Known rows, with every step that occurs:
sovedu/pifi/disud/rikevu/luteb/bima: 47.2 62.0 16.9 -3.0 -25.9 4.0 15.7 31.9 -3.9 -24.8 26.6 9.4 -25.1 -17.5 -11.7 4.0 -1.8 -30.6 -3.9 41.2
bima/luteb: -25.9 2.8 12.9 -0.9 -2.4 13.6 -11.0 26.0 1.9 -11.7 5.2 1.6 14.8 -23.1 7.1 -4.8 28.5 18.7 -8.5 -2.5
disud/rikevu/luteb/bima: 52.7 50.2 13.2 -6.0 -30.2 7.3 16.6 33.7 -9.4 -7.3 18.9 -3.4 -22.3 -22.3 -29.3 8.9 -5.1 -8.8 -5.9 36.5
sovedu/pifi/disud: -18.3 23.8 11.0 6.2 14.8 -6.3 -1.9 -0.7 15.0 -44.0 24.4 33.5 -11.0 9.2 48.7 -11.0 7.1 -53.8 5.1 6.6
luteb/rikevu/disud: -7.7 4.5 7.9 3.6 13.2 6.0 21.7 23.3 -5.8 -16.5 20.3 29.2 -22.5 -28.9 9.0 -15.6 -37.0 -15.5 21.5 19.9
disud/bima/luteb/pifi: 20.3 23.0 22.0 -5.8 -12.1 23.1 -7.1 28.3 -9.6 -18.5 1.0 22.4 8.1 -29.0 -12.0 27.8 41.0 -2.5 -10.4 39.2
disud/rikevu/sovedu/pifi/luteb/bima: 32.9 49.4 -8.4 -16.3 -39.3 2.3 20.3 33.4 6.6 -14.5 23.4 5.9 -24.6 1.8 -13.9 6.7 25.6 -32.0 -9.3 26.6
sovedu/pifi/luteb: -5.9 37.3 -12.5 -6.8 -16.0 -17.6 6.1 21.7 29.4 -16.1 15.5 9.9 -37.5 20.2 -5.6 -12.5 20.2 -21.0 -8.4 -0.4
rikevu/luteb/bima: 54.7 37.5 -5.1 -8.5 -27.2 8.0 10.5 34.3 -4.7 -9.6 12.5 -16.1 -18.8 -23.4 -24.7 0.6 -13.2 -3.5 -0.2 39.2
bima/disud/rikevu/sovedu/pifi: -12.3 56.1 0.4 2.6 -13.2 -0.5 1.1 -16.6 13.9 -44.7 26.9 4.0 2.2 42.4 15.6 1.1 24.3 -69.7 15.8 22.5
pifi/disud/bima/luteb/rikevu/sovedu: -31.0 34.1 -5.5 -6.4 -16.8 12.2 -6.9 27.3 -6.7 -24.0 37.3 7.4 -18.9 -2.9 -5.9 -3.6 13.8 -26.0 21.6 3.6
bima/disud/rikevu: -18.9 27.5 44.5 -2.7 2.5 5.4 9.0 -5.7 1.6 -12.4 23.1 28.5 -1.7 8.1 -9.5 19.4 28.4 -24.8 -2.5 -12.6
pifi/luteb/bima/disud/rikevu/sovedu: -21.2 48.9 1.2 -14.5 -25.4 20.2 3.1 13.2 6.0 -24.8 38.0 -0.5 -10.3 23.0 -10.4 15.5 15.1 -53.7 11.3 -12.4
luteb/pifi/sovedu: -9.5 13.7 11.2 2.2 -31.4 10.6 11.0 0.9 1.0 -2.5 4.5 3.6 -12.1 17.9 -11.2 21.7 14.1 -40.0 8.8 28.5
sovedu/pifi/disud/rikevu: -15.8 42.7 46.5 9.2 5.3 -4.7 10.0 -1.9 0.9 -26.4 27.3 48.9 -14.4 8.2 25.6 8.8 20.2 -47.8 -8.5 -3.9
sovedu/pifi/luteb/rikevu: 1.8 30.4 -2.2 8.0 -28.4 -25.2 21.8 29.4 4.7 18.5 22.3 24.8 -52.0 -10.3 -34.0 -12.5 23.4 6.1 9.8 15.9
bima/disud: -23.1 0.8 8.4 -11.0 11.3 7.2 -3.7 -5.2 17.1 -22.2 18.4 5.0 7.2 10.5 -1.6 2.9 18.7 -20.8 13.2 -8.1
rikevu/sovedu/pifi/luteb/bima/disud: -1.9 32.6 -8.4 -24.3 -17.3 10.7 7.3 18.1 23.7 -35.3 34.9 0.8 -8.5 13.9 -7.3 3.4 31.6 -44.5 11.7 11.5
disud/rikevu/sovedu/pifi: -3.3 55.8 -2.9 6.7 -17.6 -2.8 3.1 -14.1 8.1 -36.3 21.4 2.6 0.0 39.2 16.4 -0.3 18.6 -62.1 11.8 26.7
rikevu/disud/bima/luteb/pifi/sovedu: -21.1 24.2 23.3 -9.5 -17.1 20.5 5.8 21.0 3.5 -33.2 14.6 16.2 -11.4 6.6 -3.4 16.8 17.8 -42.7 4.3 36.0

Rows:
-15.6 20.4 21.6 -23.7 11.1 9.8 -16.4 30.6 1.8 -37.4 12.1 13.1 2.6 -14.6 -7.1 -1.4 41.3 14.2 -17.2 10.1 : disud/bima/luteb
3.3 58.2 0.0 -2.1 -21.7 3.2 6.5 -9.3 10.2 -44.0 28.8 3.6 3.3 35.5 13.5 4.3 28.6 -69.8 14.3 34.8 : luteb/bima/disud/rikevu/sovedu/pifi
-28.5 33.7 -0.4 4.1 6.6 1.6 -7.4 -1.1 16.1 -52.1 31.5 22.7 -9.6 20.5 51.2 -10.5 1.1 -71.4 14.1 2.3 : rikevu/sovedu/pifi/disud
-11.8 44.9 26.5 3.6 -33.7 12.7 10.9 10.1 8.4 -16.8 21.0 5.8 -27.0 20.2 -25.7 22.9 9.4 -52.1 13.0 28.4 : bima/disud/rikevu/luteb/pifi/sovedu
-2.4 49.5 14.1 -26.0 18.8 -9.1 -6.0 10.8 4.6 -62.4 36.9 39.5 -35.0 17.2 6.1 -3.1 21.3 -49.6 2.3 25.4 : luteb/rikevu/sovedu/pifi/disud/bima
-21.9 33.5 -10.1 -6.6 -22.1 11.9 -5.8 24.4 -8.3 -14.6 30.4 -2.7 -14.8 -1.2 -18.9 -2.2 16.1 -14.7 21.5 10.3 : disud/bima/luteb/rikevu/sovedu
-32.1 45.0 14.6 2.9 -18.0 27.8 -5.3 13.7 -4.5 -28.7 32.8 15.9 -0.1 7.0 16.7 18.3 10.5 -56.6 9.0 -10.2 : bima/luteb/pifi/disud/rikevu/sovedu
15.6 23.2 22.7 -8.1 -3.4 28.1 -3.7 32.5 -8.4 -31.4 5.4 28.3 7.3 -33.5 -2.0 23.3 24.6 -13.2 -7.4 44.2 : rikevu/disud/bima/luteb/pifi
-3.4 15.6 -0.9 4.3 -26.7 -18.2 19.9 36.2 -0.8 31.4 19.6 23.6 -53.1 -21.0 -42.1 -8.0 15.6 21.5 7.6 -1.3 : pifi/luteb/rikevu
-9.1 45.6 -13.7 10.2 -24.3 -4.7 1.4 2.7 5.9 -28.3 24.1 -1.2 -4.8 19.3 8.8 -11.9 24.7 -39.8 22.4 36.3 : bima/luteb/rikevu/sovedu/pifi
8.2 6.0 5.5 -19.2 -4.6 14.1 6.7 7.5 9.0 -21.0 21.1 3.6 9.6 -4.4 -7.6 9.6 26.2 -21.8 8.8 14.2 : luteb/bima/disud
1.6 41.3 20.7 -28.8 30.5 -10.5 -8.9 6.0 9.8 -66.0 27.8 40.8 -27.0 17.0 14.7 -2.6 22.6 -44.5 -9.2 22.0 : sovedu/pifi/disud/bima
-22.2 43.8 10.5 3.7 -17.7 23.5 -1.8 5.0 -6.7 -24.3 29.9 15.4 -5.1 14.7 14.4 20.5 2.2 -62.5 11.9 -9.5 : luteb/pifi/disud/rikevu/sovedu
0.1 64.2 28.8 4.7 -6.5 1.9 -0.6 17.5 10.0 -24.0 29.9 0.9 -32.3 1.8 -29.5 1.5 -13.5 -21.1 6.5 1.7 : bima/disud/rikevu/luteb
-16.6 11.0 24.9 7.7 2.1 21.7 -6.6 25.7 -0.4 -25.3 18.7 41.2 1.7 -30.8 34.4 12.6 15.5 -31.7 -0.6 3.0 : bima/luteb/pifi/disud
-3.0 54.6 -10.0 -0.5 -17.1 -6.2 -0.7 4.3 5.7 -40.8 27.1 6.1 -11.5 22.9 1.6 -10.1 30.2 -42.2 17.2 43.3 : disud/bima/luteb/rikevu/sovedu/pifi
5.1 33.7 14.5 -34.6 25.7 -4.7 8.9 33.0 1.7 -46.7 28.4 39.0 -47.0 -6.8 -18.3 -7.6 -4.4 -17.4 -1.3 24.4 : pifi/luteb/rikevu/disud/bima
14.4 27.3 4.7 -16.2 -8.4 13.1 4.3 19.1 12.9 -29.1 28.1 -5.6 -6.5 -6.4 -18.8 4.1 9.1 -23.6 13.1 18.8 : rikevu/luteb/bima/disud
35.4 18.7 -10.9 -20.8 -30.8 3.7 17.9 40.8 3.5 3.1 12.8 2.4 -23.7 -17.9 -21.5 4.5 16.2 -0.7 -13.5 14.8 : pifi/luteb/bima
11.6 31.1 25.6 -26.8 22.9 4.3 -8.6 15.6 -2.0 -49.9 21.4 43.7 -23.4 -2.3 2.4 16.6 19.5 -34.8 -10.4 20.3 : luteb/pifi/disud/bima
-3.0 26.7 22.9 -32.3 31.9 -4.2 -10.8 12.5 4.1 -53.5 25.2 37.1 -26.8 7.2 6.6 1.8 13.2 -28.9 -11.2 5.1 : pifi/disud/bima
2.0 46.4 38.4 -10.8 -13.6 2.6 18.9 9.7 7.1 -19.2 31.3 31.8 -13.1 7.8 -13.9 18.3 43.0 -36.6 -7.9 6.6 : sovedu/pifi/luteb/bima/disud/rikevu
-34.5 35.7 4.9 8.7 -0.2 2.5 -5.3 12.3 11.4 -45.7 37.9 31.2 -12.9 4.1 44.3 -13.9 13.6 -58.0 16.6 7.1 : bima/luteb/rikevu/sovedu/pifi/disud
4.5 24.3 -0.3 -22.9 -12.5 5.4 10.1 17.7 24.1 -29.7 28.7 8.1 -9.1 6.4 -9.6 3.8 35.3 -33.1 5.3 13.8 : sovedu/pifi/luteb/bima/disud
-4.0 18.7 21.6 -3.4 -9.2 -5.2 5.2 35.6 -14.9 3.1 20.9 27.9 -24.7 -34.7 -35.0 -4.6 38.0 30.6 4.3 22.8 : disud/bima/luteb/rikevu
11.8 63.1 24.4 9.0 -12.2 -1.1 1.6 20.8 1.3 -13.4 20.7 -1.7 -36.0 -3.1 -29.6 -1.2 -23.1 -10.6 0.3 6.1 : disud/rikevu/luteb
